Known rows, with every way that one mark hangs from another:
femi(mido(todenar)): [ 0.047 -1.205 -1.111  0.080  0.053 -0.950  1.171 -0.313 -1.327  1.034
 -1.368 -2.507  1.740  0.883  0.531  0.046 -0.421  1.889 -0.420 -0.477
  1.520 -3.206 -0.438]
gupade(mezin(femi(mido))): [-0.523 -3.036  0.481 -3.204 -1.559 -1.103  1.985 -0.764 -1.535 -2.112
 -5.855 -3.783  3.143 -0.889  0.407  0.415 -2.599  1.939  0.884  0.261
  2.587 -2.874  2.333]
mezin(femi(mido(pina(sunu) todenar(vumasob)))): [ 1.909 -0.906 -0.792  0.550  0.274 -2.553 -0.666  1.343  0.344 -2.676
 -1.968 -1.651  0.785  0.660  1.890  0.639 -3.781 -1.215  0.876  0.093
 -0.721 -0.803  2.368]
femi(mido(pina todenar)): [ 1.355 -0.890 -2.446  0.351  0.751 -3.651  1.035  0.530  0.402 -0.343
 -0.770 -1.649  1.959  0.880  1.039 -0.235 -0.859  1.486 -0.433  0.756
 -0.053 -3.231  1.154]
femi(mido(pina(sunu(mezin)) todenar(vumasob))): [ 0.752 -0.072 -1.655  0.694  0.967 -0.945 -0.413  0.459  0.419 -1.490
 -1.967 -1.583  1.936 -0.248  1.016  0.522  0.245 -2.220 -0.580  1.545
 -0.166 -0.598 -1.449]
nuvugog(mido(pina(femi sunu))): [ 2.892 -1.977 -2.506  0.123  0.067 -3.672  0.908  1.916  1.028 -5.149
 -1.744  0.990 -4.231  0.719 -1.706 -0.321  0.011 -0.307  0.367  1.383
 -0.879 -1.402 -0.023]
nuvugog(femi(mido(todenar))): [ 1.374 -1.653 -1.785  1.117  0.879 -2.088  1.436  1.916  1.153 -0.551
 -4.130 -4.188 -1.546  1.756  2.058 -0.175  0.606  2.927 -0.137  0.001
  2.177 -3.441  0.713]
pina(femi sunu): [-2.261 -0.969  0.068 -0.925  0.489  3.022  1.106  0.419 -2.350 -5.012
 -3.131  1.400 -2.019 -1.982  1.948  0.333 -0.936 -4.221 -1.825  2.525
 -0.834  1.520 -4.438]
mezin(femi(mido)): [ 0.857 -1.666  0.084 -1.379 -1.551 -2.193  0.643  0.158 -0.716 -2.690
 -2.778 -2.622  1.627  1.001  1.181  0.983 -3.780 -0.195  0.723 -1.709
  0.189 -2.417  2.478]
vumasob(mezin(femi(mido(pina(sunu) todenar)))): [-2.669 -1.905 -0.152 -0.613 -0.174 -0.223 -0.210 -1.691  0.233 -3.107
 -2.764 -2.039 -2.754 -0.628  1.261  1.479 -3.806  3.536  1.809  1.167
 -0.044 -0.684  3.482]
pina(femi(mido(todenar(vumasob))) sunu(mezin)): [-1.184  0.813 -0.363  0.335  1.635  3.373  0.807  0.877 -1.404 -1.604
 -2.229  0.581  3.094 -2.010  1.960  2.204  1.113 -4.356 -2.023  2.329
  1.758  1.277 -6.019]
mido(pina(femi sunu(mezin)) todenar(vumasob)): [-0.872  0.718 -1.790  0.937  3.295 -0.974 -1.710  0.681  1.273 -3.261
 -2.353  1.312 -2.179 -2.263  2.174 -0.053 -1.077 -3.436 -0.822  4.354
 -2.247  0.474 -1.483]
femi(mido(pina todenar(vumasob(mezin)))): [ 0.780 -0.131 -1.824  0.595  1.018 -2.379  0.203 -0.756  1.204 -0.113
 -1.580 -2.219 -0.609  0.018  1.078  0.665  0.125  2.747  0.574  1.308
  0.794 -3.158 -0.408]
femi(mido(pina(sunu(mezin)) todenar)): [ 0.350 -0.826 -2.053  0.421  0.752 -1.609  0.410  0.958 -0.009 -1.608
 -1.221 -1.258  3.435  0.229  0.921  0.187 -0.823 -1.763 -1.098  1.397
 -0.585 -0.687  0.424]
gupade(mezin(femi(mido(todenar)))): [-0.459 -2.928  0.173 -2.497 -0.749 -1.243  1.792 -0.450 -1.587 -0.994
 -5.220 -3.631  3.150 -0.743  0.645  0.179 -2.866  2.773  0.954  0.505
  2.813 -2.951  2.904]
sunu(mezin(femi) pina): [-4.022 -2.608  0.900  0.071 -1.251 -0.642  1.665 -0.588 -0.530 -5.195
 -5.065  0.492  1.438 -0.046  0.848  1.275 -4.200 -1.329 -1.450 -1.113
 -1.320 -1.868  1.170]
mezin(femi): [-1.199 -2.432  0.622 -2.190 -1.630 -1.796 -0.493 -0.747 -0.962 -4.588
 -4.071 -2.094 -1.670  0.209  0.950 -0.063 -5.287 -1.044  0.934 -1.195
 -1.844 -1.893  3.945]
pina(femi mido(todenar(vumasob)) sunu(mezin)): [-1.955  2.124 -0.582  0.712  2.369  1.986  1.398  0.412 -2.023  1.362
 -2.599  0.284  0.344 -2.414  5.631  2.364  1.263 -3.061 -2.660  1.995
  1.780  0.427 -7.132]
todenar(femi(mido(pina)) vumasob(mezin)): [ 0.678  0.773 -0.732 -3.448  0.378 -0.619 -0.358 -2.524  1.884 -1.488
 -2.669 -1.519 -0.014 -1.674  2.030  3.222  1.302 -1.912  2.803  1.072
  1.814 -2.104 -6.512]
mido(pina todenar): [-0.981 -1.729 -2.412 -0.047  1.666 -4.438 -0.908 -0.201  0.855 -2.548
 -1.796 -0.386 -2.717 -0.087  1.125 -2.161 -3.414  0.796 -0.096  2.263
 -3.539 -2.495  4.403]
todenar(femi): [-1.064 -1.660 -0.518 -4.999 -0.722 -0.944  0.339 -1.466 -1.154 -2.839
 -2.705 -0.485  1.757 -0.775  1.479  0.415 -2.013 -5.045  0.940 -0.390
 -0.794 -1.708 -3.000]
nuvugog(mido(pina todenar(femi))): [ 3.528 -2.247 -3.406 -0.222  1.178 -5.940  0.084  1.713  1.655 -1.705
 -0.077  0.320 -2.431  1.669 -1.639 -0.833 -1.007  0.988  1.855  0.447
 -0.550 -3.159  1.909]

Rows:
[-0.422  0.664 -1.014 -1.426  0.903 -1.921  1.058 -1.304 -1.395  3.103
 -2.336 -2.148 -1.176 -0.372  4.856  0.868 -0.064  0.116 -0.115 -0.710
  1.223 -3.454 -4.221]
pina(mido(todenar(femi vumasob)))
[-0.069 -0.617 -2.917  0.462  3.036 -4.951  0.373  0.578  1.296 -1.603
 -0.718  1.219 -2.111 -0.645  2.261 -1.104 -2.661  1.761 -0.619  3.210
 -1.997 -3.189  2.237]
mido(pina(femi) todenar)
[ 1.202 -1.019 -0.062 -0.101 -0.222 -1.879 -0.306  0.351 -0.476 -0.871
 -2.352 -2.619  0.601  0.785  1.436  0.832 -3.455  0.725  1.152 -1.233
  0.716 -2.505  1.953]
mezin(femi(mido(todenar(vumasob))))
[-1.780  0.219 -0.352 -0.126  0.515 -1.571  0.707 -1.993 -1.138  2.503
 -3.174 -3.066 -4.106 -0.380  4.505  1.004 -1.170  3.785  0.305 -0.574
  1.255 -3.608 -1.022]
pina(mido(todenar(vumasob(mezin(femi)))))
[ 3.851 -2.632 -3.721  2.893  1.945 -4.906 -0.150  4.641  3.450 -3.673
 -3.309 -1.835 -5.071  2.386 -0.766 -1.095  0.609  1.613  0.924  1.620
  0.158 -1.394  3.737]
nuvugog(femi mido(pina(sunu(mezin)) todenar))
[-1.051 -0.518 -0.504 -1.690  1.709 -0.182 -1.612 -1.367 -0.639  0.470
 -2.358 -0.990 -1.958 -0.969  1.531 -0.242 -1.325 -2.002  1.477  0.624
 -0.053 -2.080 -2.886]
mido(todenar(femi vumasob))
[-2.688 -1.347 -0.038  3.036  0.618 -1.108  3.269 -0.753 -1.033  0.063
 -3.235  0.147 -4.526  0.458  4.097  1.094 -1.976  5.289 -1.024 -0.532
  0.999 -3.477 -2.455]
sunu(pina(mido(todenar(vumasob(mezin(femi))))))
[ 0.903 -1.583 -0.360 -0.215 -0.342 -2.390  0.292  0.611 -0.744 -0.974
 -1.817 -2.401  1.641  1.138  1.363  0.510 -4.172  1.052  0.832 -1.337
  0.459 -2.527  3.223]
mezin(femi(mido(todenar)))
[ 2.658  0.900 -1.122 -3.334  0.222 -1.798 -0.295 -0.889  1.331 -1.680
 -2.427 -1.120  2.176 -0.898  2.005  2.193  1.330 -5.416  1.722  0.254
  0.882 -2.136 -7.194]
todenar(femi(mido(pina)) vumasob)
[-2.365  0.052  0.137  0.991  0.723  2.097 -0.086 -0.440 -2.522  0.063
 -3.352 -1.943 -4.009 -1.100  4.802  0.851 -1.245 -0.857 -0.553  0.771
  0.174  1.258 -2.892]
pina(mido(todenar(vumasob(mezin(femi)))) sunu)
[ 1.377 -0.235 -1.734  1.192  1.070 -1.127 -0.149  0.767  0.237 -1.377
 -1.583 -1.454  0.458  0.046  1.263  0.118  0.115 -1.234 -0.355  1.607
 -0.239 -0.811 -1.640]
femi(mido(pina(sunu) todenar(vumasob)))
[-3.115 -1.995  0.649 -1.903 -1.369  0.028  0.344 -2.875 -0.105 -2.792
 -3.691 -2.999 -2.904 -0.534  0.839  1.966 -3.262  4.547  2.046 -0.188
  0.949 -2.335  2.792]
vumasob(mezin(femi(mido)))
[-0.809 -0.103 -1.492 -1.585  0.670 -2.717  1.831 -0.885 -1.873  3.024
 -1.547 -1.837  0.377  0.076  4.809  0.448 -1.077  0.574 -0.599 -0.947
  0.894 -3.522 -2.321]
pina(mido(todenar(femi)))
[-2.784  0.027 -0.741 -1.427  0.698  1.470  0.493  0.022 -2.869  0.350
 -2.556 -0.919  3.298 -1.178  4.638  1.185 -0.940 -6.099 -1.872  0.360
 -0.205  1.677 -3.753]
pina(mido(todenar(femi)) sunu(mezin))
[-0.032 -2.851 -0.286 -1.923 -0.343 -1.336  1.385  0.420 -1.150 -2.511
 -5.005 -2.833  3.317 -0.962  0.951 -0.051 -3.171  0.880  0.650  1.570
  1.786 -1.268  3.025]
gupade(mezin(femi(mido(pina(sunu) todenar))))
[ 1.034 -0.991 -2.184  0.880  0.874 -1.835  0.657  1.190 -0.205 -1.539
 -0.859 -1.166  2.051  0.512  1.171 -0.308 -0.902 -0.936 -0.864  1.409
 -0.543 -0.845  0.244]
femi(mido(pina(sunu) todenar))
[ 0.414  0.718 -0.597 -3.130  0.434  0.595 -0.607 -2.032  1.457 -2.287
 -2.726 -1.129  0.019 -1.896  2.129  3.174  1.321 -3.585  2.578  1.500
  1.426 -0.402 -7.108]
todenar(femi(mido(pina(sunu))) vumasob(mezin))
[-0.595 -0.946 -1.722 -1.015  0.738 -1.811  0.588  0.749  0.344 -6.714
 -2.756  1.546 -1.946 -1.549  2.031 -0.338 -1.956 -3.934 -1.405  3.486
 -3.330  0.416 -0.769]
mido(pina(femi sunu))
[-2.284 -0.179 -0.627  3.250  1.974 -0.912  4.702 -0.473 -0.872  1.239
 -2.279  1.767 -4.367 -0.306  4.906  1.845 -0.019  6.325 -1.930  0.750
  2.418 -4.263 -5.825]
sunu(pina(femi mido(todenar(vumasob(mezin)))))
[-2.703 -1.890  0.171 -1.386 -1.035 -0.077 -0.015 -1.993  0.212 -4.336
 -3.405 -2.203 -2.715 -0.753  1.099  1.774 -3.529  2.667  1.684  0.916
 -0.156 -0.669  2.958]
vumasob(mezin(femi(mido(pina(sunu)))))
[-0.220  0.618 -0.876  0.097  1.736 -0.255  2.107 -0.830 -0.164  1.190
 -1.328 -0.480 -0.866 -1.065  2.100  2.038  0.930  3.894 -0.212  1.453
  3.222 -3.930 -4.279]
pina(femi(mido(todenar(vumasob(mezin)))))
[-3.482 -0.417 -0.241  0.746  0.534 -0.727  2.750 -1.031 -0.828  0.161
 -3.786  0.472  1.847 -0.440  3.510  1.958 -0.499 -0.555 -2.237 -0.769
  0.840 -2.939 -4.530]
sunu(mezin pina(mido(todenar(femi vumasob))))
[-2.486 -1.795 -0.020 -1.833 -1.044 -1.352  0.282 -2.514  0.686 -3.493
 -3.412 -2.589 -2.803 -0.519  1.038  1.828 -3.470  4.355  2.073  0.427
  0.193 -2.290  3.605]
vumasob(mezin(femi(mido(pina))))
